Each row comes from the steps of one walk. Every step used is in the known rows, and no mark comes twice. Write the walk behind each row, first mark first.
Known rows:
vezos > todaz > gelufa > telizes > ritin: [ -5 -28  -4  14   6 -12  13 -16 -17   5  12  35 -13  21 -27   3  -2  24
 -17  -8   7  23  28  14  -4  11   2 -39   4 -12 -18   1 -15   2  -4   0
  11   0  13  -3  -3  13  -6   5  12   6  -6  -8   9  16  15 -39 -15   3
   8  -9  -9   0 -27  -6  25 -12 -10  18   7   4   4]
noget > telizes > gelufa: [  7   4   7   3  11 -21 -10 -28 -21  -2   9  -1  34 -25   6 -12   1  -6
  -2 -12  11   0   9 -26   1   7  -7 -12  12  12  -1   2  -4 -18   1  -5
   7  13 -15  22   1   6  -2 -19 -37 -23  -2   7  -5 -13  -6  28  11  16
 -23   5  -1  -3   3  -1 -19  10  -9  -5   4 -15  -9]
vezos > telizes > gelufa > todaz: [ -3   0  11  17   6   9  -7 -30 -27   9   2   8  13 -11 -27 -33   7  30
  37 -16 -16 -13  10   1  -1  17   2 -29  11   7  31  -6 -23   3 -10  45
  17   6   6   7   9  -2 -24   2 -11   0  22  -4   3   8   9  17  16  35
   8  -1 -14  -8   1  12   4  -8   4  11   8  -4 -20]
revis > telizes > ritin: [ 17  12 -18 -22   5   1  -3  12   8 -11   9  -9  -8  -6  44  13  16  18
  17  13 -13  15 -33  -1  24 -27   1  48  -6  -9   3   1  -5 -10  15 -39
  -1  21   3   9 -21 -27  -5   7  21  -3 -22   7   2   6   9  -1 -11 -16
  15   5  13   0  -3  12   3  12  21   3   3  -2  -8]
ritin > todaz: [  5   4   2  43  -6  -9  -7  -2   2  -7  -4 -16  27  13  -8 -12  -6 -71
 -31  -9  22 -35  34   5   5  37   0 -15 -10   4  -4   3   3   9  15  21
 -12 -25  -8  -5  34  15   8 -19  -1  14  -6  -4 -12  -9 -12  27   4   6
 -18 -20   2  -9  -5 -10  -7   7  11  -4  27  -3  11]
todaz > vezos > telizes > gelufa: [  3 -11   7   7  -7   2 -10   1  -1 -17   0  25  12  -1 -54  -7 -13  11
  31   0  -9 -22 -33 -14 -36  -8   8   7   7  17   2  -4   6  16 -11  55
   6  -3  -4   0  10  -2 -35   7 -25 -18  23  -6 -10  -7  -1   0  13  -6
  13   6 -10   1   3  -9  10   2  -7  -7 -71   8   4]
revis > telizes > ritin > todaz > vezos: [ 14  10 -14 -17   1   1   0  25  13  -5  -2 -12  -8   0  32  21  10   2
  -1  11  -6   4 -31   6  15 -24  -2  43 -11  -5  -2  -3  17   1   6 -31
  -3   5   9  -2 -12 -20   5  13  17  -6 -15   9  -5   2  11  -3  -7 -31
   7   1  21   5  -3   0   1   8  14 -15 -11   5   0]
todaz > vezos: [ -3 -10  -5  -8 -14   3 -16  12  19 -44   5  28  -8  20 -37  12 -23 -17
   8  10  10 -17 -29 -24 -32  -6   9  18  -5   9 -14  -2   9   9   1  17
  -5 -23 -17  -2  28  -3 -16 -18 -17 -12   8  -3 -10 -12 -19  -2   7 -13
  14   3  -6   0   3 -16  15   9 -12  -7 -74   3  11]
revis > telizes: [ 20  11 -14   2   3  -2 -13   1   4 -21  11   9 -16  -4  48  13   7  20
  16   7   1   2  -9   2  21  -9   4  17  -9 -16   3   5 -16  -6  26 -20
  -3  -1   0  26   0 -21 -14 -11  17  -3 -17   1  -1   1  -1  12  -3  10
   6   3   6  -1 -15  17  14  24  23  17  18  -5  -6]
vezos > todaz > revis > telizes: [ 16 -11  -5  35   2  -3  17  -2  -4 -11  12  16   8   3 -36  25  -7  24
 -12   5  18  25  -4  14  -4   0  11 -34   4   1 -18   6   1   0   8   3
  -3  28   7  -7 -29  21  -7 -11  -6  19 -27  -7  -3  10   8 -27  -9   3
  -1   3  -8   5 -13  15  20   8 -12  23  -1  10  -1]
telizes > ritin: [  2   0  -8 -20  -5   8   3   6   7  -2   5 -15   8   7  14 -10   8 -36
  18  11 -14   0 -28 -20  -5 -12   7  49  -4   8  -2   2  -1 -11  -8 -19
  -5  34 -12 -21  -8 -12   0  -3  12  13 -15  11   1   1  -5  -2  -8 -20
  19   3   4 -11  22  -9 -13  -5   1  -4   0  -5   3]
vezos > todaz > gelufa > telizes: [ -5 -29  -2  29   7 -15  12 -25 -22  -2  13  39 -16  24 -28   2  -5  22
 -20 -11  13  15  40  11  -6  19   3 -56   2 -13 -18   2 -22   5   4   7
   9 -18  13   2   9  18 -10  -4  11   5  -5 -11   9  13   6 -27 -11  18
   0 -12 -12   2 -34  -2  26  -8 -11  23   8   0   5]
telizes > ritin > todaz > revis: [ -1   4   3  -5  -5   1  15  23  16  21  -8 -25  23   6 -18  -1  -4 -49
 -15  10  -8  -4 -17   7 -13  -6   3  19   0  13 -11   3  26  -2 -11  -5
 -16  32  -5 -26 -13   8  24  12   0  21 -10   8  -3  -1   6  -8 -11 -36
  -5  -2  10   4  25  -7 -24 -11  -4 -25  12  11  12]
ritin > todaz > noget > telizes: [  8   8  14  31 -13  -5  13   2  16   1 -14 -33  25  -6  22   8  -4 -35
 -54 -17  43 -15  49  -4  15  21  -7 -11  -2  -7 -16  -4  18   8   9   1
   2 -43  -1  13  -3  20  15 -15  -4  -3   9 -13  -5 -16 -23  29   6  20
 -32  -5   5  -7   1  -4 -16   9   5  -7  15  -9  17]
ritin > todaz > vezos > telizes > gelufa: [  6  -1  13  30 -11  -3  -6  12  -1   1 -12  -2  29  13 -44  -8  -9 -41
 -18 -13  13 -37  10   8 -16  18   1 -13  -2  10   0  -5  19  23  -8  50
  -2 -28   1  -3  28  11  -5   4 -19  -4  19  -7 -15  -9   0  19   9  -5
 -10 -15   2  -2  -4 -16  -6  -5   0 -22 -35   9  13]
revis > telizes > gelufa: [ 23  14 -10 -26  12 -11 -19 -14   1 -14  17  28   7 -16  40  -6  11  18
  21   7 -10   5  -4  14   3   0  -2  33  -5  -8  13   8  -8  -7   8  -6
  -2   4   0   0  14 -21  -7   8  11 -11 -17   4   5   4   5  33  -4   0
  -3  10   3   1 -19  17   5  16  15   9  25 -11  -9]
vezos > telizes: [  8 -10   7  54  -8   9   2 -17 -18   6  -1 -15  10  -3 -11 -15  12  22
  38 -11  -5 -22  -4  -9  14   3  14 -30   7   1  10  -1 -25   6  18  37
   5  10   1  43 -14  -6 -43 -15  -5   5   9 -14  -9  -2  -2   5   8  35
  14  -9 -11 -17   4  10  13   6   8  20  17   2  -9]
gelufa > telizes > ritin > todaz: [-20   6 -12  15   4   3  -7   7  -6  22 -13 -13 -30  29  29  10  19   5
 -19  10  -4   1   1  17  10  -4  -7  -8 -12   0   6  14 -11   1  -9 -21
 -13 -11  10  12  30 -10   9   6  28   2  -6  -2  -1   0   3 -10  -8   0
  12 -14   2  10 -16 -18  -7 -15  19 -10  24   4  -6]
telizes > ritin > todaz: [  3   2  -4  -1  -5  -7   6  15   5   8  -5 -30  25  14   4 -10   6 -64
 -18   4  -5 -11  -8  -6   5   6   1  29  -6   8  -1   2  15  -2  -7 -11
  -6  21  -5 -30  13   0  18   5   8  16 -11   9  -3  -2   2   1  -8 -27
   5 -10  13  -8  16 -17 -21  -9   5 -20   6   0  10]

Write each row's walk:
[-32 -10   2  -1  -6  26 -15  14  -9 -24  -6  20 -43  17 -38   0 -23  23
  15  -5  -2  -7  -3 -19   5  11   2 -23   0  -1  22 -15 -14  10 -11  18
  17 -38  -3 -10  24  10  -2 -17 -10  -2  31   1   1   6  -3 -15  24  25
  16   2 -11   3   6 -11  22 -10 -21  10 -49   3 -10] : gelufa > todaz > vezos > telizes
[ 11  13  10  16   2 -10   2   9  15  16  -3   1  25 -13 -26   2  -7 -34
 -22  -1   8  -9  18  37 -12  14   0  -9   0   9  -8   7  22   6   6  27
 -22  -4   2 -15  11  21  22  10 -16  15  -8  -1  -7  -6   4  20  -6 -17
 -32  -5   1  14  -2  11  -8   6   0 -13  32   7  12] : ritin > todaz > revis > telizes > gelufa
[  8   4   0  -9   3  10   6  10  28  -3   7  16 -11 -25 -18  21 -12  22
  19  19   1  15 -21  24 -14 -25  12   1   6   5 -18   9   6  -4  18   2
 -21  22  -7  10 -34   4   2   0 -13  10 -13  -2   0  -4  -1  -8  -9 -11
 -10  14  -9  16  11  28  12  21  -7   9  13  10   4] : todaz > revis > telizes
[ 18  16 -15 -11   3  -7   1  21   6   0  -2 -19  -3   0  42  12  14  -2
   2   8 -10   4 -16  11  23 -16  -2  28 -10 -12   4   2   7  -6  13 -32
  -5  11   6   1 -15 -20   6   8  24   0 -20   6  -2   3  11   9 -11 -21
   3   0  18   0  -9   7  -2   6  22  -7  11   1  -3] : revis > telizes > ritin > todaz
[ -1   1   4   1   0  -7   6  17 -14   7 -11 -37  23  -7   6  14   4 -18
 -27  -7  14   4 -17 -34  16 -13  -7 -10   5   9  -8  -9  21  -9  -2 -29
   9  10  -5  17 -24   4  10 -13 -31 -15   1   8 -15 -14   1 -16   5 -14
 -13  -3  16   1  15 -18 -23   2  -6 -26 -48   4   4] : noget > telizes > ritin > todaz > vezos
[  2   2   2   9   3  -7   5   9 -21  15  -9 -44  28 -11  19   7   8 -24
 -27 -10  12   3  -5 -32  24  -9  -6 -15   5   5  -5  -5   9 -15   5 -37
   4  16  -7  25 -27   6  11 -16 -22  -8  -4   6 -14 -13   1  -7   2  -7
 -17  -4  13  -6  16 -12 -28   1  -1 -20 -11  -3  -1] : noget > telizes > ritin > todaz
[  7  -8   8  42  -7  11  14   4 -18  28 -13 -41  25   3 -11 -16  22   2
  23  -8 -13 -20 -17  -3  13  -7   6 -13   6   6  16  -4  -1   6   1  22
   6  26  11  23 -22  -8 -25   3   3  10  10  -7 -10   0  10  -7   0   3
  11 -11   4 -13  14   2 -10  -8   9  -7  14  11  -5] : vezos > telizes > ritin > todaz
[ 16  -8   5  20  -4  -8  17 -26  -8 -16   7   2  32  -1  -2   9  -1  22
 -40 -13  41  24  27 -18   4  13  -3 -16   4  -8 -15   1   0   1  -8  -1
  22  -5   6 -11 -24  15  -9 -22  -4  -6 -11 -12   6   3 -14   4   0  30
  -3  12  -4 -12 -16  -2   6   7 -14  25 -14 -14   5] : vezos > todaz > noget > telizes > gelufa
[ -1  -6   4 -15  -1  -4  13  11   8  19  -4 -11  15   1 -10 -17  -2 -56
 -13  -3 -10 -11   3   7 -13   5   0  21  -3   3 -12  -3  19   0  -8 -13
  -7  12   0 -27  -1   3  22  20   4  11   1   6   4   1   8  -6 -11 -37
  -5  -9  10  -4  13 -10 -15 -15  -9 -24  13   5  16] : telizes > ritin > todaz > gelufa
[-20   7 -11   2  -1   0  -6  18  -5  17 -15  -6 -34  36  16  16  13   5
 -22  11  -8   3  -7  13   2 -14  -7  -4 -13   4   2  11  -3   6 -12 -18
 -15 -20  10   5  33 -11   8  10  21  -3   1  -2  -3   0   0 -16  -7  -8
  18 -13   2  12 -13 -24  -4 -17  12 -16 -13   8  -5] : gelufa > telizes > ritin > todaz > vezos
[-23 -20   3 -16   3  -8   1 -26   6   8   6  47 -47  -1  -7 -11  -9  21
   6  -8  -7   2  44  29 -15   3  -2 -35   3 -10 -19   2 -19   5  10  11
 -10 -34   4  33  22   4  -4  14   9  -8  22  -9  14   0  -1 -18  -5   9
  -9  -7 -14  11 -21   4  21  -3   0   9  36   2   8] : todaz > gelufa > telizes
[-23 -21   0 -37   6  -5   7 -19   7  20   3  33 -41   1  -5 -10  -8  16
   6  -3 -20  10  27  24 -18  -8  -2 -13   5 -12 -13   5 -10   2   1  -7
  -6 -18   4  18  10  -5   5  28  15 -10  17  -3  16   4   6 -24 -12 -11
   0  -4  -8   9 -11  -1  14  -7  -4  -1  22   3   8] : todaz > gelufa > telizes > ritin
[-13   7   1 -52  10  -3 -27 -16  -7 -26  12  45  -3   0 -30 -30 -21 -13
   9  -1 -12  -9  12  -5 -34  28  -5  21  -1  11  21  -3  -3   1 -27  28
   8 -17 -12 -54  55   8  14   6 -17  -9  17  14  13   7  -2  30  17   2
  -1  11 -11   5  -3 -10   1 -11 -16   1 -33 -12  -7] : telizes > gelufa > todaz > vezos
[ 11  21 -10 -37  17  -6 -22 -11  -6 -13  14  28 -16 -12  35  -8   3  32
  18   3 -12  10   4  14  13  10  -6  22  -8 -12  23  -2 -11  -8   5 -10
   8  -8   3 -15  24 -14   8   7  13 -10  -6  11  11  12  10  28   4  11
  -1  11   2   5 -21  17   9   9  10  11  13 -10 -15] : revis > telizes > gelufa > todaz
[  5   7   0 -22   3   7  14  16  29   8   5   1  -5 -22 -15  24  -6  18
  16  23 -11  23 -39  21 -11 -33   7  22   6   8 -16   6  15 -10   6  -9
 -18  43  -3  -5 -46   0   9  12  -7  13 -16   4   1  -1   8 -21 -13 -29
  -2  17  -1  20  19  22   4  14  -7  -3  14  14   3] : todaz > revis > telizes > ritin
[-21   4 -16   0   3   7  -8   0  -7  14  -6  -5 -40  24  36   9  18  24
  -3  15 -12  12 -12   6   4 -15  -5   2 -11   0   2  15 -21  -5  -8 -31
 -12   2   4  15  31 -18  -2   3  29   1  -7  -2   5   3  -1 -15  -9   3
  22  -6  -1   5 -11 -13  -3 -12  15   1   9   0 -13] : gelufa > telizes > ritin
[  9  23  -7 -49  11  -1 -13 -16   4 -17  12  27 -17 -19  47  -2   6  42
  13   1  -7  15  12  16   9   7  -9  31  -7 -17  18  -1  -8  -1   0 -10
  10 -21   7 -14  14 -15   8  10  22 -13  -1   7  17  11   1  28   4  13
  -4  16   1   5 -18  18  13  10  10  18  16 -13 -12] : revis > telizes > gelufa > todaz > noget
[-26   5  -3 -41   9  23   0  16  11  -1   0  14 -48  -8 -12  14 -17  31
  17   9  -8  23  -4  14  13  -3   0 -10   3  -6  13  -7  -5  -7  -6 -17
  -1  -1   1 -22  -4  13  31   0  -1  14   4  11  11  12   6 -13   5   3
   3  11  -5  16  13  14  11  -6 -18  11   5   3 -11] : gelufa > todaz > revis > telizes > ritin
[  1  -3  -4   1   4  -8   2   0 -18   6  -3 -38  20 -11  24   9   9   1
  -7  -2   7  11 -19 -43  20 -17  -4 -12   6   7  -7  -5   0 -22   1 -39
   8  28 -13  28 -32  -1   3 -20 -25 -12  -6  10  -9 -12  -2 -11   1  -2
  -9   5   8  -7  18  -8 -21   5  -7 -10 -17  -6  -5] : noget > telizes > ritin
[  3   6   8 -28 -14  11  19  -8  28  -8  -6 -33   8 -24  47  16  -5  22
 -18  -5  22  21   4 -33  11 -22  -5  29   6 -16 -23  -5  13  -6  -5 -28
  11 -10  -6  10 -48  -5   1  -9  -2 -18   5  -8   7 -13 -28   5   2   9
  -7  19   5 -12  21   2 -15  12  -7   3 -10 -18  10] : todaz > noget > telizes > ritin
[  8  -4  15  33 -13   8  20  -4  -4  29 -17 -44  25  -4  -2  -9  22   7
  12 -10  -8 -12  -6  -3   9  -8   5  -8   8   1   9  -4   4  11   0  20
   6  17  13  16 -42  -3 -20   9   9   7  14  -8  -5   0   2  -5   1   7
  11  -7   5 -15  14   5  -9  -5  12  -3   2   8   0] : vezos > telizes > ritin > todaz > noget
[-25   4   3 -24  -7  30  -4  -6  17 -33  -1   9 -43   4  20   0 -17  18
  -9  -5  19   8  41 -15   9  20  -3   4  -7 -21  14 -10 -16   2 -10  -8
  15 -52  -7 -24  20  10  18 -18  17   3  19  -2  19   5 -25  13  18  43
   3  12  -9  -6   6   1  16  -4 -15  28  -1 -19  -4] : gelufa > todaz > noget
[  1  -6  11  47 -15  -1  -2  15  -2  -2 -16  -9  20  19 -44   3  -8 -40
 -18 -10  15 -36   3   1 -10  15   5 -24  -3  10  -3  -4  19  23   5  36
  -5 -36   3   5  18  14  -6  -5 -14   1  15 -10 -20 -12  -5   5  10  -3
 -10 -18   1  -1  -2 -14   0  -1   2 -18 -36  13  14] : ritin > todaz > vezos > telizes
[-12   7   7 -43  14  -1 -16 -23  -1  -4  14  38   5 -16 -32 -32 -21  -3
  13   3 -13   4  23  14 -37  29  -5   5   8  13  21   4  -6  -5 -25  36
   2   2 -11 -54  40  14  25  11 -22   6   7  12  16   8   2  30   9   6
 -13  15 -14  11   9   7  -2  -9 -21   6  12 -11 -10] : telizes > gelufa > todaz > revis
[  7 -12   4  31  -5  11  12  -4 -16  22  -6 -29  16  -2  -7 -14  17  15
  38  -2 -21 -10 -30 -14   7 -13  10  -7  10   6  12  -3 -12   0   5  25
   5  36   5  21 -31 -16 -34   2   1   9   6  -6  -5   3   9 -15   1   6
  22  -5  -3 -15  18   8   0  -5  11   3  -4   7  -9] : vezos > telizes > ritin
